Each row comes from the steps of one walk. Every step used is in the known rows, and no mark comes twice. Write the walk behind each row, first mark first.
Known rows
j > n > h > x > t: [ 0.39 -2.01  0.00 -1.41  3.17  4.87 -0.58 -0.38  2.14 -5.32  1.44  2.26
 -2.37  2.23 -1.43 -3.60  0.54  3.58 -1.80 -0.10]
t > n > j > x > h > p: [ 0.58 -2.16 -0.92 -0.54  0.89 -1.01 -1.89  0.07  3.90 -4.45  1.53  2.82
  0.80 -1.15 -1.12 -5.42  0.37  3.05 -1.78  1.08]
x > h: [ 1.42 -3.97 -3.00 -0.72  2.03  1.59 -0.89 -0.59 -0.84 -2.12 -2.41  4.92
 -1.08  1.04  0.63  0.48  2.46  1.12 -5.46  0.37]
h > p > j > n > m: [ 1.82 -4.24 -2.21  0.27  3.78 -1.40 -0.35  0.22  1.49 -4.50  3.01  3.82
  0.00 -1.81 -2.25 -2.94  1.76  1.95 -1.74  1.67]
p > j > n > h > x > t: [-0.47 -3.00  0.47  0.24  4.17  0.61 -0.15  0.31  3.48 -3.76 -0.84  2.37
 -0.58 -0.72 -1.19 -3.07  3.11  0.39 -2.64  1.97]
j > p > h > x > t: [-0.54 -2.87 -0.31  0.57  1.69  1.42  1.91 -0.85 -2.28 -1.37 -0.21  5.41
  1.68 -1.15 -0.96 -1.45  3.31  1.52 -2.74  0.79]
x > h > p > j: [ 2.36 -4.60 -3.62 -0.08  4.08 -1.37  0.42 -0.34 -0.93 -2.56 -1.66  4.28
 -0.92 -0.94  0.09 -0.96  3.12  0.65 -3.97  0.48]
t > n > j > x: [-0.16 -1.90  0.36 -0.54 -0.13 -0.27 -2.43  0.01  4.40 -4.53  1.59  3.05
  1.40 -0.80 -1.46 -4.70  0.33  2.97 -2.26  1.94]
p > h > n: [ 0.41 -3.92  2.29  0.53  1.46 -1.81 -0.76  1.20 -1.33 -2.96 -0.96  8.53
  1.86 -0.28 -1.89 -0.61  3.46 -1.80 -1.07 -1.86]
p > h > x > t > n > j: [ 1.13 -1.78  3.07 -0.63  2.22 -1.16 -0.27 -0.85 -0.42 -2.77 -2.36  6.48
  0.27  0.26 -0.46 -3.17  3.30  1.30  0.32 -0.76]
n > h > p > j > x > t: [ 0.99 -3.96 -1.96  0.26  4.99  1.57  2.10 -1.62 -1.87 -1.65  0.28  0.65
 -3.31 -0.72 -2.13 -3.29  1.96  1.04 -0.97  2.92]
x > h > p > j > n > m: [ 1.55 -4.21 -4.50  0.33  4.18 -0.79 -0.83  0.18  1.18 -2.80 -0.19  3.71
 -1.39 -1.07 -0.07 -2.54  2.32  0.91 -2.79  0.50]
x > t > n > h > p: [-0.28 -2.14  1.09 -0.87  2.89  3.57  2.31 -1.30 -0.20 -2.56 -1.44  3.61
 -2.63 -0.55 -1.28 -4.91  2.77 -0.15 -3.18  0.14]
x > t: [-0.13 -2.88  1.00 -0.86  1.16  4.42  1.51 -1.83 -0.61 -0.83 -1.93  4.60
 -1.48  0.32 -0.27 -0.39  3.29  1.60 -5.56  1.51]
t > n: [ 0.60 -2.78  1.06 -1.14  0.47  0.71 -0.97  0.67  1.36 -5.77 -0.27  6.11
  0.73 -0.60 -1.94 -3.06  1.61  0.20 -4.41  0.20]
h > x > t > n > j: [ 2.32 -2.18  4.21 -2.49  2.22  0.96  0.12 -2.93  1.44 -5.08 -1.51  3.85
 -1.34 -0.16 -0.93 -3.28  0.15  4.52 -1.74  1.36]
n > m: [ 0.30 -4.01 -1.99 -0.15  1.45  1.81 -3.14 -1.93  0.85 -2.04  1.93  4.32
 -1.83 -0.18 -1.72 -1.35 -0.73  1.67 -1.92  4.25]
j > p > t: [-0.14 -2.53 -0.53  0.09  1.65  1.99  2.26  0.82 -0.72 -0.76  0.20  6.34
  3.27  0.00 -1.69 -0.11  2.96  0.16 -5.30  2.17]
h > p: [ 3.55 -4.51 -1.45 -1.26  2.53  0.23  0.84 -1.25 -2.86 -4.47  2.35  4.95
 -0.42 -0.11 -2.22 -0.44  1.14  3.45 -3.15  0.91]

Write each row's walk
[-0.26 -1.47  1.20 -0.57  1.35 -1.91 -1.45 -0.39  2.64 -5.08  1.37  4.39
  2.76 -0.76 -1.31 -5.52  0.91  1.53 -0.87  0.38]  t > n > j > p > h > x
[-0.95 -1.51  1.98 -0.95  1.27  2.30  0.34 -1.45  2.56 -2.29 -1.16  3.93
 -0.25 -0.21 -0.36 -4.22  2.55  1.01 -3.69  0.77]  x > t > n > j
[-0.10 -3.31  1.81  0.99  1.09 -2.50 -1.78  0.72  0.78 -2.09  0.31  6.39
  2.31 -0.45 -1.52 -1.72  2.50  0.18  0.40 -0.67]  p > h > n > j > x
[ 2.14 -1.23  3.68 -1.77  3.66  0.29  1.17  1.59  0.98 -3.43 -2.96  7.46
  0.35  1.40 -2.42 -3.45  2.13 -1.57 -2.03  0.61]  p > t > n > h > x
[ 2.38 -3.13  1.96 -0.72  1.98 -1.05 -0.60 -0.46 -2.51 -3.38 -2.02  7.47
  0.30  0.78 -1.08 -0.38  2.94  1.72 -0.57 -0.34]  p > h > x
[-0.05 -4.50 -0.95  1.32  1.03 -0.48 -0.49  0.55  2.65 -1.39 -1.10  2.83
  0.70 -2.95 -1.36 -0.05  3.30  1.66 -4.68  4.95]  p > j > x
[ 0.69 -4.72 -2.07  0.66 -0.18  2.31 -0.91  0.50  2.08 -1.69 -0.62  2.99
 -1.19 -2.00 -0.95 -0.40  0.92  3.67 -4.32  2.09]  j > x > h > n
[ 0.99 -2.10 -1.53 -0.89  3.75  3.45 -0.04  1.40  1.50 -4.78  2.69  3.62
 -0.98  2.46 -2.15 -3.69  1.31  1.93 -1.71 -0.66]  j > n > h > p > t
[ 2.12 -3.85 -3.44  0.35  0.89  2.28  0.56  0.86  0.80 -0.56 -0.67  3.40
 -1.36 -1.26 -0.78 -0.72  1.94  4.23 -4.05  2.45]  j > x > h > p > t
[ 1.09 -0.71  2.69 -0.96  1.46 -0.56 -0.21  2.13  3.89 -2.04 -1.37  6.93
  2.61  0.76 -1.75 -3.22  2.37  0.05 -2.69  1.54]  p > t > n > j > x
[-1.76 -3.86 -1.07  1.74  1.44  0.00  0.31  0.24 -1.02 -1.50  1.89  6.06
  2.64 -2.04 -2.06 -1.92  2.29 -0.88 -1.78  0.62]  j > p > h > n > m
[ 0.16 -2.51  0.44 -1.04  2.41  1.47 -0.44  0.04  0.23 -5.31 -0.34  4.07
 -1.22  0.25 -2.32 -4.66  1.13 -0.89 -2.55  0.48]  t > n > h
[ 0.47 -3.44 -0.42 -0.21  3.02 -1.35 -0.67  0.03  1.87 -2.16 -1.09  5.03
  1.66 -0.01 -0.18 -1.58  1.33 -0.22 -2.81 -0.50]  x > h > n > j > p > t
[-0.17 -1.94 -0.54 -0.44  0.27 -0.40 -2.44  0.12  4.50 -4.07  0.69  2.92
  1.00 -0.80 -0.82 -4.89  0.56  2.56 -2.40  1.46]  t > n > j > x > h
[-0.65 -2.84 -0.26  0.32 -1.15  4.88  0.71  0.06  2.70 -0.99 -0.79  2.68
 -1.67 -2.28 -1.22 -2.55  2.25  3.90 -4.94  3.00]  j > x > t > n
[ 1.44 -2.57  1.86 -1.75  2.94  0.97 -0.44 -0.80  0.25 -6.51 -0.70  3.82
 -1.79  0.14 -2.40 -4.97  0.00  0.68 -1.36  0.55]  t > n > h > x
[ 3.27 -3.57 -2.56 -0.95  3.89 -0.09  1.11  0.37 -1.46 -1.91 -2.04  6.16
 -0.71  0.79 -0.16 -0.76  2.89  0.70 -3.86 -0.45]  x > h > p > t
[-1.27 -3.26 -2.16  1.23  1.02  1.13  1.16  0.25 -2.53 -1.08  0.88  5.85
  2.80 -0.75 -1.20 -0.62  3.79  0.08 -3.71  0.79]  j > p > h
[ 0.33 -4.68 -2.63  0.95  0.06  2.30 -1.74  0.26  2.75 -1.22  0.02  2.62
 -1.86 -2.35 -1.12 -1.15  0.13  3.51 -3.25  2.93]  j > x > h > n > m
[ 2.62 -3.56  0.72 -1.99  4.39  2.25  0.15 -3.07 -2.73 -4.44 -0.53  2.07
 -3.46  2.00 -2.05 -1.65 -0.64  2.83 -0.66  2.38]  n > h > x
[ 2.79 -4.85 -1.16 -0.20  3.71 -2.29  1.06 -0.56 -1.30 -3.91  1.13  4.44
  0.44 -1.83 -2.11 -0.95  2.59  1.61 -2.96  1.95]  h > p > j
